Each row comes from the steps of one walk. Every step used is in the known rows, and no mark comes twice. Write the walk behind each row, first mark first.
In the rows, 128 means zero.
Known rows:
leka, gofis, zekul, vipe, bogi: [118 143 108 139 154 127 109 155 149 123 142 136  95 149 119 121 136 119
 144 147 134 128 133 133  99 162 110 130 150 135 130 118 174 147  97 110
 131 150 118 107 124 122 154 114 123 136 133 131 116 133 117 102 102 124
 119 163 132 119  93  90 133 130 133 164 142 135 138]
ranudug, nugo, zekul, foti: [136 106 128  89 109 122 145 175 147 124  71 120 154 110 137 124 115 118
 116 130 132 122  99 200  95 206 117 148 123 132 114  74 121 167 125  95
 168 140 144 111 128 127 133 116 101 153 123 128 124  90 129 126 121 114
  97 156 100 151 104 155  86 127 129 100  81 134 141]
bogi, vipe, zekul, gofis, leka: [119 148 100 129  98  93 104  98 143 136 137 114 143 122 124 149 125 140
  95 105 121 117 133  53 146  86 110 132 128  96 144 101 101 132 141 153
 132  92  92 151 139 127 129 172 131 147 137 110 139 108  99 111 151 145
 160 101 164 140 132 160 132 107 109 120 127 131 144]
gofis, leka, zofi, fabu, foti, zekul: [135 122 171  88 153 168 154 132 114 139 161 133 137 138 116 126 142 130
 129 104 125 138 153 138 155  38 188 126 106 133 123 156  74 105 124 113
 101 183 151 113 131 140 109 106 121 101 134 130 131 162 115 131 117 120
 128 114 137 119 182 114 135 137 129 111 168 137 157]
leka, gofis: [114 145 101 132 166 153  98 146 118 122 110 128  84 117 117 126 143 120
 137 150 126 128 163 188  81 175  91 138 141 146 117 115 153 141 101 133
 111 125 116 100 123 120 151 103 129 127 139 160 152 144 136 106 127 150
 111 114 121 149 115 120 132  88 130 160  78 132 139]
zekul, gofis, leka, zofi: [125 133 124 137 144 130 112 123 154 130 152 129 145 124 116 110 139 138
 134 127 130 137 102 202 136 100 146 123 135 134 118 128  91 133 112 124
 119 138  99 143 130 118 135 126 139 124 134 125 135 136  98 117 105 128
 149 140 146 109 119  77 135 123 149 110 110 119 137]
leka, zofi, fabu: [122 136 150 145 150 154 161 181 105 131 150 128 130 123 124 152 140 123
 117 156 139 154 137 110 110 101 130 116 129 141 111 173 117 130 143 119
  87 141 162  84 132 120 121  74 107 107 152 151 146 152 139 147 134 128
 121  78 115 120 192 124 134 104 119 146 138 130  96]
bogi, vipe, zekul, nugo: [120 150  98 129 107  85 144 111 119 132 147 115 130 139 131 167 116 135
  99 121 125 117 120   4 139 127  91 152 132  95 148 110 128 132 142 132
 130  69 101 132 137 126 129 156 123 142 148 118 131 102 112 130 161 150
 154  92 139 143 140 193 126  98 110 147 121 136 116]
vipe, zekul, foti, fabu: [149 127 137 199  90  69 131 137 163 100  74 146 128 129 122 125 102 130
 132 116 122 119 150  85 139 151 125 119 123 130 140  97 167 120 160 125
 134 110 116 129 135 126 127 120 157 149 123 111 124 127 179 149 148 107
 130 149 132  87 104 148 133 186 108 155 149 125 128]
fabu, foti, zekul, gofis, leka: [131 105 123 112 118 130 108  96  96 134 151 141 121 134 134  97 132 129
 153  90 120 107 134 191 148 135 149 113 121 124 131 131 124 108 114 145
 137 121 143 154 127 148 122 159 164 116  99 130 128 136 132 139 142 121
 118 147 121 127 120 117 132 134 143 114 127 123 121]
zekul, gofis, leka, zofi, fabu: [125 136 127 140 155 149 114 140 148 133 146 134 153 120 119 114 139 138
 123 135 133 145 101 198 138  90 147 123 132 144 118 140  82 134 114 127
 113 139 112 149 128 113 130 125 133 128 135 136 123 130 108 121 111 126
 141 133 144 113 128  73 133 127 148  98 129 117 120]
zofi, leka, gofis, zekul, vipe, bogi: [120 157 174 118 132 156 126 113  96 133 126 131 114 127 143 127 121 117
 124 150 139 151 122 125 126 137 114 166 140 154 141 164 158 145 104 139
 142 147 133 112 112 131 128 139 123 142 137 110 142 130 141 117 114 136
 119 145 125 143 112 100 140 156 131  79 167 121 138]
nugo, zekul: [129 106 103 107 113 129 132 111 165 126  57 106 122 114 121 144 130 126
 115 160 126 135 116 154 104 136 112 116 119 110 119 102 155 139 146 118
 160 129 127 102 121 123 136 128 117 137 117 124 152 116 129 120 120 119
 128 128 130 171  93 170  98  99 112 116  40 124 168]
bogi, vipe: [108 135  93  89 125 108 114 114  89 147 147 101 119 107 132 156 132 139
 107 125 120 117 125  51 125 118  90 144 129  87 127 111 101 140 135 159
 126  86 110 136 131 130 130 162 106 122 135 133 157 126  74 120 146 164
 154  72 132 174 138 195 125  56 115 164  67 135 145]
leka, gofis, zekul, foti: [124 141 129 148 172 160 101 192 115 127 124 129 101 139 122 115 133 119
 143 137 129 126 153 206  93 156  96 147 146 149 102 112 167 142 105 122
 123 149 114 119 126 114 143 111 111 153 116 151  98 145 131 101 103 128
 120 147 120 115  81  98 132 147 143 151 109 131 143]
foti, fabu: [133 110 118 121 143  94 110 128 114 123  78 138 114 142 135 125 117 149
 142 129 107 126 147 124 133 185 156 142 113 118 138 120  96 127 121 118
 107 120 124 154 118 130 122 117 152  86 130 120 156 127 132 136 125 139
 131 120 122 129 106 179 131 110 120 159  91 130 126]
nugo, zekul, foti: [135 112 112 150 124 123 131 162 147 121  70 114 126 116 121 128 124 123
 117 156 128 135 103 189 116 143 102 103 124 121 111  87 174 147 149 110
 168 121 123 102 121 112 132 124 109 161 105 134 125 122 137 130 115 107
 126 144 126 152  80 160 102 147 117 113  34 118 166]
fabu, foti, zekul: [130 101 129 105 102 125 129  96  84 133 141 135 108 127 136 110 131 123
 156  95 119 103 154 141 131 154 140 113 118 119 132 135 148 106 129 149
 139 117 156 134 127 155 120 144 152 105 100 127 146 142 138 148 150 128
 110 131 110 136 130 148 126 118 134 144 118 128 120]
leka, zofi, fabu, foti: [122 133 160 147 149 157 163 176  92 133 177 128 128 123 131 153 141 117
 121 139 138 146 144 131 106  98 144 116 116 135 112 174 122 126 139 130
  88 131 175  75 134 130 122  84 118 106 143 157 147 158 147 156 142 119
 106  84 113 123 197 118 142 109 118 129 134 129  94]
zekul, gofis, leka, zofi, fabu, foti: [124 133 135 140 158 152 118 137 142 135 163 135 150 119 123 115 140 134
 127 125 132 140 108 214 139  82 160 119 125 143 117 139  85 130 112 131
 112 130 124 147 129 119 130 130 142 127 131 141 122 135 119 130 119 120
 128 138 141 113 135  66 142 130 148  89 129 116 115]
ranudug, nugo: [127 110 133  52 101 122 150 137 130 127  95 122 143  98 138 127 118 122
 132 123 130 115 129 137  82 206 125 160 129 136 126  99  92 151 115 133
 142 138 146 125 131 143 134 120 112 117 139 124 147 105 113 126 129 142
 107 135  91 144 135 151  94  86 138 138 113 139 122]
leka, zofi, fabu, foti, zekul, vipe: [126 130 139 160 144 145 155 179  95 132 184 139 132 151 133 135 142 117
 127 136 138 139 127 110 137 115 144  93 123 129 121 167 139 124 138 115
  98 132 176  93 129 129 119  92 113  99 139 150 126 144 142 153 141 110
 108 101 116 111 189 123 145 126 120 140 165 131  81]
gofis, leka, zofi: [130 126 169  86 139 143 156 108 139 133 157 115 126 135 106 133 139 131
 134 118 122 136 145 132 128  53 181 135 115 126 120 137  86 115 117 117
 110 183 119  99 134 139 120 101 118 104 144 117 153 169  88 118 105 131
 152 116 137 118 165 121 132 109 128 137 116 138 187]
zofi, fabu: [124 120 123 103 153 168 137 151 125 136 105 129 133  76 136 141 128 128
 107 160 133 148 144  94 115 104 110 121 115 148 122 154 109 131 153 148
 113 110 166 138 124 119 120 120 111 114 132 158 118 130 144 151 141 142
 108  95 106 156 155 138 119 111 126 152 129 121  94]
fibad, zekul: [142  92 106  89 116  90 132  15 145 101 122 103 128 103 142 150 127 128
 167 161 130 122 128  84  99 150 132  62 116 113 131 126 114  98 141 158
 118 111 116 105 133 125 142  93 119 107 110 128 111 133 157 140 131 148
 144  88 138 155 200 136 123  90 117 148 128 131 155]

Which walk is each row?
[122 158 178 116 153 188 133 120  79 137 117 124 119 134 147 132 119 121
 121 153 137 151 125 158 124 147 114 192 137 165 132 171 138 139 101 130
 132 140 125 136 111 121 126 137 118 144 135 124 126 124 152 115 112 150
 121 131 112 139 108 108 142 156 138  72 147 122 127]  zofi, leka, gofis, zekul, nugo
[118 144 104 119  94  88 120 101 126 134 129 107 127 116 126 164 123 134
  97 113 121 114 145   6 130 104  94 140 126  91 142 106 123 126 152 157
 130  88 106 127 139 135 127 162 122 138 140 114 153 116 100 120 161 149
 157  82 149 154 143 187 129  91  97 153 120 135 143]  bogi, vipe, zekul
[118 141 101 142 163 152 103 160 146 125 144 124 100 155 128 122 138 116
 141 147 131 121 138 158 101 160 107 127 146 133 119 115 173 142 101 110
 125 140 111 122 121 119 150 122 105 135 129 138  97 131 107  90 101 131
 119 157 128 122  86  95 136 123 135 167 124 134 135]  leka, gofis, zekul, vipe
[127 125 112 114 140 132 100  99 161 132 130 128 142 107 120 105 132 140
 136 129 126 129 104 198 135 113 139 131 132 137 123 117  86 132 112 135
 134 124  94 167 127 119 135 150 143 131 125 126 124 128  98 116 109 137
 147 152 142 126  99  86 126 122 153 113  98 115 138]  zekul, gofis, leka
[116 147  85 145  94  81 103 106 136 132 131 113 136 118 130 153 125 138
  98 114 124 116 127  50 136 117  87 132 136  95 139 102 120 135 146 155
 133  76  95 146 139 124 133 168 133 148 138 118 141 104 108 116 157 146
 158  93 151 144 127 166 132 100 107 131 123 130 131]  bogi, vipe, zekul, gofis
[137 111 149 137 140 121 129 166 123 133 108 126 135 144 138 116 109 139
 152 122 123 123 121 135 140 133 138 145 129 122 109 126 136 124 134 115
 137 155 115 165 127 120 119 133 109 136  99 112  74 135 112 129  90 111
 138 162 115  96  65 127 124 182 145 156 117 124 144]  gofis, zekul, foti, fabu
[127 116  83 140 123 122 106 122 179 125  61 116 134 115 125 129 134 130
 114 165 130 138  86 210 115 156 102 107 131 118 122 100 143 149 137 115
 162 116 113 128 120 110 146 141 130 150 115 130 136  97 131 115 114 113
 129 143 144 162  72 130 106 116 127  84  39 113 148]  nugo, zekul, gofis
[138 113  85 129 100  60 122  90 136 121 117 155 113 160 117  83 123 135
 157 127 124 118  88  24 171 187 113  81 152 106 162 120 167 115 134 101
 155 136 131 142 121 139 123 124 141 103 118 105 136 114 113 138 119 126
 128 157 124 113 114 156 110 143 134 184 182 133 103]  foti, zekul, vipe, bogi
[133 105 124  59  99 127 147 142 159 125  60 114 151 107 136 137 119 120
 114 133 132 121 115 168  85 203 124 146 120 125 124  85 105 160 121 105
 161 149 148 114 128 134 136 119 107 135 131 121 144  86 126 118 123 121
 101 141 100 162 112 166  84  99 124  99  85 139 141]  ranudug, nugo, zekul
[125 135 148 163 150 154 143 182  89 134 168 141 138 139 131 134 142 122
 124 134 137 145 127 147 129 112 140 105 126 143 112 174 123 122 134 124
  90 136 168 105 131 125 119  89 125 107 135 157 131 140 152 151 140 114
 107  94 121 110 183 103 141 126 129 117 167 127  78]  leka, zofi, fabu, foti, zekul, gofis
[131 114 130 107 156 179 120 148 102 141 135 145 144 104 143 115 134 129
 115 119 127 135 145 149 152  91 145 102 107 148 128 156  91 115 137 143
 121 118 175 164 124 131 111 148 138 115 112 157  99 125 160 156 149 121
  93 119 118 141 155 109 132 146 133 102 174 120  88]  zofi, fabu, foti, zekul, gofis, leka
[123 157 185 125 144 186 117 141  74 134 109 124 117 121 146 124 121 118
 122 143 136 147 132 186 121 137 106 180 136 168 120 159 145 140 111 145
 138 147 129 130 112 123 124 138 114 154 123 126 131 138 148 114 113 142
 118 132 119 138  98 101 144 170 135  76 143 120 147]  zofi, leka, gofis, zekul, foti
[116 151 113 143 111 109 116 137 122 138 168 120 150 127 129 161 131 135
  86 101 127 124 135  68 149  65 125 135 118 102 136 121  95 131 144 148
 114  91 117 135 140 128 124 165 130 144 138 125 130 113 117 122 165 129
 143  91 158 136 161 141 142 110 104  98 155 130 125]  bogi, vipe, zekul, gofis, leka, zofi, fabu, foti
[137 125 161 100 150 161 154 139 130 136 185 131 139 149 120 122 141 127
 129 110 125 134 133 120 163  44 193 107 106 125 131 149  88 111 121  99
 110 173 148 117 129 139 109 112 112 102 137 127 119 156 104 132 116 114
 130 127 137 113 178 109 142 139 126 123 180 138 144]  gofis, leka, zofi, fabu, foti, zekul, vipe
[130 101 111 123  94  91 136  89  99 128 168 147 104 136 136 102 130 121
 157 105 123 104 124 100 144 167 140  97 124 111 148 127 172 116 122 126
 151 107 161 117 126 156 126 150 158 105 107 117 137 136 136 157 148 114
 108 156 113 122 130 139 127 129 128 150 148 129 105]  fabu, foti, zekul, vipe, bogi
[136 128 172  98 161 167 172 136 113 138 176 134 140 155 118 126 137 131
 131 111 127 139 138 134 162  50 191 135 108 138 127 157  81 107 112  96
 101 170 146 117 130 135 109 103 123 104 140 134 114 152 124 138 117 121
 126 121 133 113 185 116 138 145 134 106 174 136 133]  gofis, leka, zofi, fabu, foti, zekul, nugo
[139 114  78 135 111  92 112  98 129 122 120 138 121 163 129  84 128 131
 150 128 121 110  98  46 169 190 113  71 150 106 145 117 160 111 139 101
 154 131 124 169 116 133 121 136 119 104 111 115 107 113 100 124 118 130
 133 148 123 117 111 160 119 137 135 185 154 135  98]  foti, zekul, vipe
[134 113 149 129 126 136 138 155 133 131 123 115 130 126 131 120 114 129
 149 125 131 122 118 143 122 116 118 139 138 128 101 129 152 124 146 132
 149 148 115 145 130 123 123 133  96 148  97 117  80 143  99 128  90 117
 144 161 111 107  73 121 119 173 149 164 113 123 145]  gofis, zekul, foti
[140 139 140 172 101 112 132 108 202 111 104 139 151 121 114 133 121 129
 116 118 134 136 139 108 139  78 144 115 127 139 140 128 123 118 151 141
 123 133 116 133 140 123 129 128 153 146 139 112 121 119 161 127 139 109
 139 145 152  92 142  91 135 166 117 100 195 123 121]  vipe, zekul, gofis, leka, zofi, fabu
[131 111 132 132 120 132 119 109  90 134 170 142 123 146 132 102 138 127
 153  90 121 109 136 191 146 130 159 106 120 126 127 141 126 107 114 131
 129 132 147 137 130 147 119 144 158 112 105 131 134 140 134 140 139 117
 116 138 125 112 134 110 134 136 139 107 132 126 121]  fabu, foti, zekul, gofis, leka, zofi
[136 134 113 179  76  82 119  87 199 104  81 135 134 111 121 131 117 129
 125 127 134 122 135  94 118 135 105 122 141 134 141 110 159 121 157 160
 143 100 108 141 138 125 138 139 161 148 131 109 132 110 158 131 146 121
 137 150 142 101 107 110 128 148 120 137 148 120 117]  vipe, zekul, gofis
[120 146 123 134 173 161 128 160 125 127 133 128  98 161 125 129 132 122
 141 150 132 128 137 172  97 169 108 164 150 148 120 133 155 139  90  98
 113 138 111 126 122 113 148 111 120 140 133 149  91 124 134 102 102 140
 122 144 115 124  91 102 131 129 149 149 115 134 122]  leka, gofis, zekul, nugo
[131 105 126 115 117 126 149 101  79 132 162 141 109 150 141 110 125 125
 158 107 122 106 129 139 140 176 135 126 125 129 139 142 153 109 114 120
 138  98 148 137 125 145 121 140 157 109 107 135 117 126 152 157 149 129
 110 140 104 127 129 153 124 129 142 140 127 128  93]  fabu, foti, zekul, nugo
[139 139 138 169  83  95 129  87 202 107 108 136 143 129 111 132 122 130
 124 113 132 127 142 112 131  97 139 124 132 132 143 117 134 118 149 135
 130 134 102 126 142 127 133 129 156 145 140 101 136 125 150 122 135 113
 147 147 152  88 129  93 134 156 120 112 174 125 136]  vipe, zekul, gofis, leka, zofi
[127 155 185 131 158 177 105 152  69 136 101 133 121 136 148 122 117 126
 123 137 128 149 136 184 134 150 123 180 130 168 126 155 137 140 104 132
 128 148 126 143 108 120 117 136 121 145 126 125 130 132 155 116 112 139
 114 135 119 134  96 111 150 175 133  72 148 122 145]  zofi, leka, gofis, zekul, foti, fabu
[140 136 129 163  94  88 178  82 176 102 109 135 122 139 122 145 106 125
 129 138 134 123 132  36 127 153 118 140 133 136 153 122 172 118 148 117
 139  91 112 122 134 127 132 121 151 142 149 109 119 105 174 149 149 132
 140 148 121 102 128 150 121 149 124 151 155 130  92]  vipe, zekul, nugo
[118 155 104 147 106  92 113 115 137 134 154 116 145 134 120 154 129 139
  96 105 125 123 128  56 147  72 113 135 130  94 136 108 102 129 141 145
 121 101  95 134 142 126 128 157 125 144 145 113 142 116  98 109 149 138
 162  94 163 129 145 153 138 105 105 119 138 133 143]  bogi, vipe, zekul, gofis, leka, zofi
